What can hang from each mark
dogiz: rapur sidi sivezo vevi
pinuma: vevi
vevi: pinuma
sidi: dogiz
gapig: peti sivezo
peti: dogiz gapig meda
sivezo: dogiz gapig meda
rapur: pinuma
meda: peti

Known rows, with every way that one mark hangs from another
sidi[dogiz]: [-0.746  0.941  0.840 -0.638  1.058  1.069 -0.150 -0.500  0.364 -0.536
 -1.800 -0.463  1.387 -0.759 -1.135 -0.182 -3.395  0.062  0.246  0.186
  1.031  0.652 -0.727]
peti[dogiz[rapur sidi vevi] gapig[sivezo] meda]: [ 3.726 -0.535  6.080 -0.857  6.741  0.400  1.533 -4.341  0.881 -4.438
 -6.466 -2.243 -0.388  1.988 -1.579  4.090 -5.016 -0.447  1.134 -3.776
  0.097  0.740 -0.546]
dogiz[rapur vevi]: [ 0.201  1.006  0.757 -0.964  2.784  0.963  1.537 -1.880 -1.273 -2.862
 -0.247 -0.215  0.469  1.239  0.673 -0.482 -1.241  1.396  1.599 -0.762
  2.517  1.386  0.319]
vevi[pinuma]: [-2.516 -1.253 -0.069  0.943 -0.383 -0.851  0.881 -0.458 -0.005 -0.441
  0.997 -0.575 -2.993 -0.629  0.821 -0.197  0.575  3.337  1.284  0.525
  0.419 -1.610 -0.179]
dogiz[sivezo vevi]: [ 0.829 -0.525  0.580  0.947  3.105  1.074  0.655  0.421 -2.396  1.782
 -1.073 -1.938 -0.224  1.217  0.817 -1.145  0.634 -1.068  2.342 -2.948
 -1.795  2.625 -1.085]
sivezo[dogiz[rapur sidi vevi] gapig[peti[meda]]]: [ 0.836 -0.475  1.630 -0.335  6.475  3.053 -1.277 -3.151 -3.204 -2.722
 -3.619 -0.473  3.883  0.850  3.857  4.745 -4.461 -0.935  3.368 -6.042
  3.201 -0.250  0.265]
sivezo[gapig[peti[dogiz[rapur[pinuma] vevi] meda]]]: [ 1.140 -3.002 -0.487  0.100  7.318  0.736 -2.691 -5.297 -2.237 -4.130
  0.514 -1.561 -0.203  1.898  0.238  3.902  0.025  0.938  7.311 -6.681
  2.977  2.665  1.249]
peti[dogiz meda]: [ 1.260 -2.871  1.293  0.232  2.680 -0.238 -1.859  0.049 -0.244 -2.595
 -1.708 -1.018 -1.377  0.564 -1.520  1.527 -0.756 -0.277  1.238 -0.057
 -0.089  0.877  1.094]
meda[peti[dogiz]]: [ 1.014 -1.242  0.148  0.612  1.957 -1.447 -2.132  1.166 -0.801 -0.860
 -0.864 -0.108  1.007 -0.316  0.184  1.365  0.310  0.015  1.568 -0.156
 -0.167 -0.224  1.753]
meda[peti[dogiz[rapur sidi vevi[pinuma]] gapig[sivezo]]]: [ 0.820 -0.201  4.726  0.247  5.465 -1.593  2.084 -3.592  0.192 -3.120
 -4.418 -1.922 -0.862  0.385  1.068  3.791 -3.572  3.156  2.759 -3.026
  0.643 -2.004  0.321]
dogiz[rapur[pinuma] sidi sivezo[meda] vevi]: [ 1.662 -0.731  3.922  1.712  5.882  3.199  2.420 -2.699 -3.231 -1.025
  1.602 -5.190  3.687  0.022  3.651 -0.583 -0.237 -0.601  4.125 -3.800
 -0.319  3.799  1.984]
peti[dogiz[sidi sivezo[gapig]]]: [ 1.069 -2.773  3.317  2.164  2.930  1.181 -1.168  1.035 -1.512  2.941
 -0.109 -5.074  3.469  1.141  2.782 -0.212 -1.537 -1.249  0.896 -1.834
 -3.857  2.215 -1.511]
gapig[peti[dogiz[rapur]]]: [ 0.398  0.113  1.080  0.007  1.179  0.131 -1.832 -1.093 -2.849 -3.592
 -0.411  1.012  1.338  1.416  0.260  2.484 -0.248  2.981  1.085 -0.229
  1.773  1.197  2.601]
rapur[pinuma[vevi]]: [-1.955 -1.200 -0.816 -0.821  2.797 -1.104  0.191 -1.284 -0.212 -1.326
  2.868 -2.630 -3.672 -0.722 -0.740 -1.490  2.760  3.230  3.192 -1.997
  1.642 -0.075  0.273]
dogiz[rapur[pinuma] sidi vevi]: [-0.277  1.637  3.973 -0.343  4.280  1.238  2.856 -2.945 -1.823 -3.786
  0.530 -4.084  2.097  0.865  3.289 -0.523 -1.080  2.457  3.286 -1.529
  4.530  0.848  0.929]
gapig[peti[dogiz[sidi vevi[pinuma]]] sivezo[meda]]: [-0.592 -3.746  6.054  4.038  6.893 -1.450  1.315 -4.561 -4.059 -4.543
 -4.316 -4.226 -0.934 -0.104  4.585  2.985  0.434  2.274  2.852 -4.818
 -0.897 -0.923  1.047]
sidi[dogiz[rapur vevi]]: [-0.818  1.959  1.593 -1.528  3.723  1.961  1.389 -2.519 -1.141 -3.422
 -1.941 -0.694  1.685  0.382 -0.510 -0.692 -4.401  1.432  1.752 -0.795
  3.449  1.982 -0.595]
peti[dogiz[rapur[pinuma] sidi sivezo vevi] gapig meda]: [ 3.301 -0.641  4.126  0.385  6.676  1.968  0.857 -2.460 -1.011 -1.930
 -1.844 -4.470  0.452  1.874 -0.707  2.020 -2.908  0.369  4.833 -4.632
  0.162  3.694  0.596]
meda[peti[gapig[sivezo[dogiz[rapur sidi vevi[pinuma]]]]]]: [ 0.523  1.763  4.814 -0.972  4.960 -0.297  1.624 -2.580 -0.731 -2.575
 -4.814 -0.441 -0.347 -0.739  1.966  3.018 -4.668  1.944  1.970 -3.225
  1.849 -3.677 -0.203]
sivezo[gapig]: [-0.033 -1.592 -1.891  0.055  0.895  0.147 -1.144 -1.282  1.160  2.037
  1.381 -0.395  1.056  0.179  0.472  0.571 -0.725 -1.589  1.085 -1.999
 -1.293  0.266 -1.769]
sivezo[dogiz[sidi] gapig[peti] meda]: [ 0.680 -1.524  1.160  2.519  3.879  1.636 -2.487 -2.040 -2.966  0.072
 -0.985 -1.234  5.477 -1.455  5.171  3.349 -2.332 -2.663  0.515 -4.518
 -1.314 -0.919  0.496]
gapig[peti]: [ 0.124  0.440 -1.335  0.708  0.255  0.161 -0.882 -1.190 -1.541  0.068
 -1.015  1.916  0.983 -0.079  0.613  2.946  1.057  0.548  1.248 -2.653
  0.345 -0.456  1.147]

Rows
[ 2.018 -0.739  2.740  1.135  5.936 -0.143  0.939 -2.658  0.349 -2.681
 -5.507 -2.888 -0.372  0.866  0.176  3.175 -4.006 -0.879  1.710 -3.728
 -0.127  0.658 -1.160]  peti[dogiz[sidi vevi] gapig meda]
[ 0.994  0.071  0.541  1.320  4.490  3.286  0.789 -2.527 -3.182  2.314
 -0.884 -1.635  5.705  1.584  4.071  3.354 -1.879 -0.634  3.759 -6.786
 -0.985  2.376 -0.341]  dogiz[rapur sidi sivezo[gapig[peti]] vevi]
[ 0.287  0.429  1.021 -0.888  4.685 -1.053  0.322 -2.120  0.765 -2.459
  0.757 -2.642  0.461 -1.010 -0.446  2.672 -1.362  4.293  3.660 -2.610
  1.820 -0.548  2.194]  meda[peti[dogiz[rapur[pinuma[vevi]] sidi] gapig]]
[ 3.042  0.132  1.671  1.745  2.571  0.080 -0.762  1.702  0.019  3.487
 -2.831 -1.704  3.637 -0.290  0.247  3.347 -2.388 -1.443  1.340 -2.824
 -3.932  0.691  0.667]  meda[peti[dogiz[sidi sivezo] gapig]]
[ 0.826 -3.312  2.693 -0.043  6.428 -1.004 -1.626 -4.698 -2.625 -5.150
  1.216 -2.255 -2.331 -0.148 -1.034  2.091  2.864  3.308  3.907 -4.189
  0.217  1.457  3.558]  gapig[peti[dogiz[rapur[pinuma[vevi]]]] sivezo[meda]]
[-0.055  1.749  2.563 -1.695  3.075  1.051 -0.476 -0.441 -3.607 -4.411
 -1.135 -0.537  0.107  1.030  1.791 -1.869 -2.236  1.436  0.485  0.293
  3.850  0.818 -0.300]  sivezo[dogiz[rapur vevi]]
[ 0.414 -0.582  2.356  1.279  7.416  2.373 -1.194 -5.044 -4.676 -3.721
  1.028 -2.930  4.748 -0.532  5.862  2.288 -1.764 -0.330  4.294 -6.227
  2.969  1.029  1.228]  sivezo[dogiz[rapur[pinuma] sidi vevi] gapig[peti] meda]
[-0.819 -3.925  0.778  1.613  6.773  0.573 -1.251 -5.087 -2.349 -3.045
  3.409 -4.289  2.628 -0.771  3.266  2.740  0.447  3.091  4.582 -5.266
  0.363  1.339  2.653]  sivezo[gapig[peti[dogiz[rapur[pinuma[vevi]] sidi]]] meda]
[ 2.258 -1.265  3.863  1.519  6.533  2.967  0.026 -1.163 -4.454 -2.059
 -4.253 -2.259  3.171  2.082  2.106  4.137 -1.919  0.543  4.109 -5.007
  0.104  2.757  2.258]  gapig[peti[dogiz[rapur sidi sivezo vevi] meda]]
[ 2.238 -2.637  4.397  1.580  3.549  1.992 -0.606  1.839 -1.546  0.697
 -2.788 -4.083  1.726  0.877  0.740  1.662 -1.820 -1.271  1.316 -1.357
 -2.714  1.829  0.778]  peti[dogiz[sidi sivezo] meda]
[-1.857 -2.047  1.631  2.123  5.909  1.884  0.199 -4.463 -4.489 -3.262
 -0.052 -2.014  2.739 -0.878  6.676  2.697 -2.883  2.019  3.330 -5.099
  1.874 -1.099  0.651]  sivezo[dogiz[rapur sidi vevi[pinuma]] gapig[peti] meda]
[ 1.494 -4.538 -1.739  2.461  7.055 -0.928 -2.508 -2.897 -1.169 -0.678
  0.081 -1.845  2.502 -0.677  2.430  1.675 -0.223 -3.483  4.179 -4.891
 -2.383  1.739  0.367]  sivezo[gapig meda[peti[dogiz[vevi]]]]
[ 1.589  0.350  6.481  0.017  2.784  0.374  0.065 -2.114 -2.573 -3.842
 -3.768 -1.581  2.903  1.656  1.448  3.730 -1.656  2.156 -0.090 -1.418
  0.815 -0.392  2.094]  gapig[peti[dogiz[rapur sidi]] sivezo]
[ 1.444 -3.501 -1.036  1.532  3.419  1.116 -3.134 -3.550 -1.864 -1.894
  1.894  0.400  3.497  0.295  1.245  3.583 -0.663 -0.361  1.981 -3.136
 -1.559  2.339  2.274]  sivezo[gapig[peti[dogiz[rapur]]] meda]
[-0.650 -3.676  1.386  2.779  5.272  3.056  2.586 -3.477 -1.670  1.471
  2.044 -4.208  2.850 -0.290  4.877  0.602 -2.174  0.315  3.981 -4.615
 -2.800  2.012 -0.393]  dogiz[rapur sidi sivezo[gapig meda] vevi[pinuma]]
[ 1.142 -1.510 -1.292  0.273  2.877  2.212 -3.617 -2.900 -2.934 -1.157
  1.517  1.840  3.928 -0.902  2.098  2.925 -1.971 -1.608  0.979 -3.500
 -0.070  0.843  1.570]  sivezo[dogiz[rapur] gapig[peti] meda]
[-1.874 -2.702  1.398  2.619  4.006  1.123  2.196 -1.392 -1.536  3.259
  0.187 -4.922  0.436  0.562  4.844 -0.163 -0.941  0.967  3.917 -4.707
 -2.269  0.363 -2.828]  dogiz[sidi sivezo[gapig] vevi[pinuma]]
[ 2.910  0.277  5.739  1.133  6.096  0.211  0.707 -3.414 -1.220 -2.349
 -5.677 -2.680  0.733 -0.715  1.889  1.367 -3.955 -3.311 -1.233 -4.405
 -1.695 -0.545 -1.860]  peti[gapig[sivezo[dogiz[sidi vevi] meda]]]
[-0.035 -2.013  5.499  1.879  7.061 -0.380  0.928 -2.023 -2.882 -2.869
 -4.037 -2.998  0.152 -2.110  4.911  1.566 -1.703 -0.650  2.543 -3.689
  0.064 -3.484  0.916]  gapig[sivezo[dogiz[sidi vevi[pinuma]] meda[peti]]]
[ 0.259 -1.082 -0.590  0.064  2.045  2.676 -1.609 -0.027  0.297  4.727
  0.152 -1.569  2.799 -0.136 -1.023 -0.302 -3.434 -2.538  1.752 -3.070
 -3.227  2.795 -2.562]  sidi[dogiz[sivezo[gapig]]]
[ 0.561 -1.688  1.670  2.345  6.059 -0.314  1.859 -4.080 -0.345 -3.591
 -1.389 -1.824  1.532 -1.519  2.675  3.767 -3.591  2.560  3.337 -3.087
 -0.125 -0.511  2.297]  sivezo[meda[peti[dogiz[rapur sidi vevi[pinuma]] gapig]]]
[ 0.563 -3.243 -3.116 -0.591  6.987  2.981 -1.852 -2.807  0.205  2.922
  4.486 -1.895  3.354 -2.977 -1.148  1.324 -1.503 -0.984  7.088 -6.145
 -2.149  3.233  1.571]  sidi[dogiz[rapur[pinuma[vevi]] sivezo[gapig meda[peti]]]]
[ 2.143 -2.260 -2.202  0.168  6.278  3.100 -1.664 -4.140 -2.142  1.238
  1.077 -0.640  1.050  1.550  0.043  4.192  0.550 -1.524  8.411 -9.058
  0.103  3.506  0.719]  dogiz[rapur[pinuma] sivezo[gapig[peti[meda]]] vevi]
[ 0.950 -1.957 -2.005 -0.159  3.058  1.316 -4.388 -1.196 -1.620  0.179
 -1.895  1.746  0.802 -0.085  0.569  4.496 -1.664 -2.562  2.623 -5.200
  0.341 -0.830 -0.165]  sivezo[dogiz gapig[peti[meda]]]
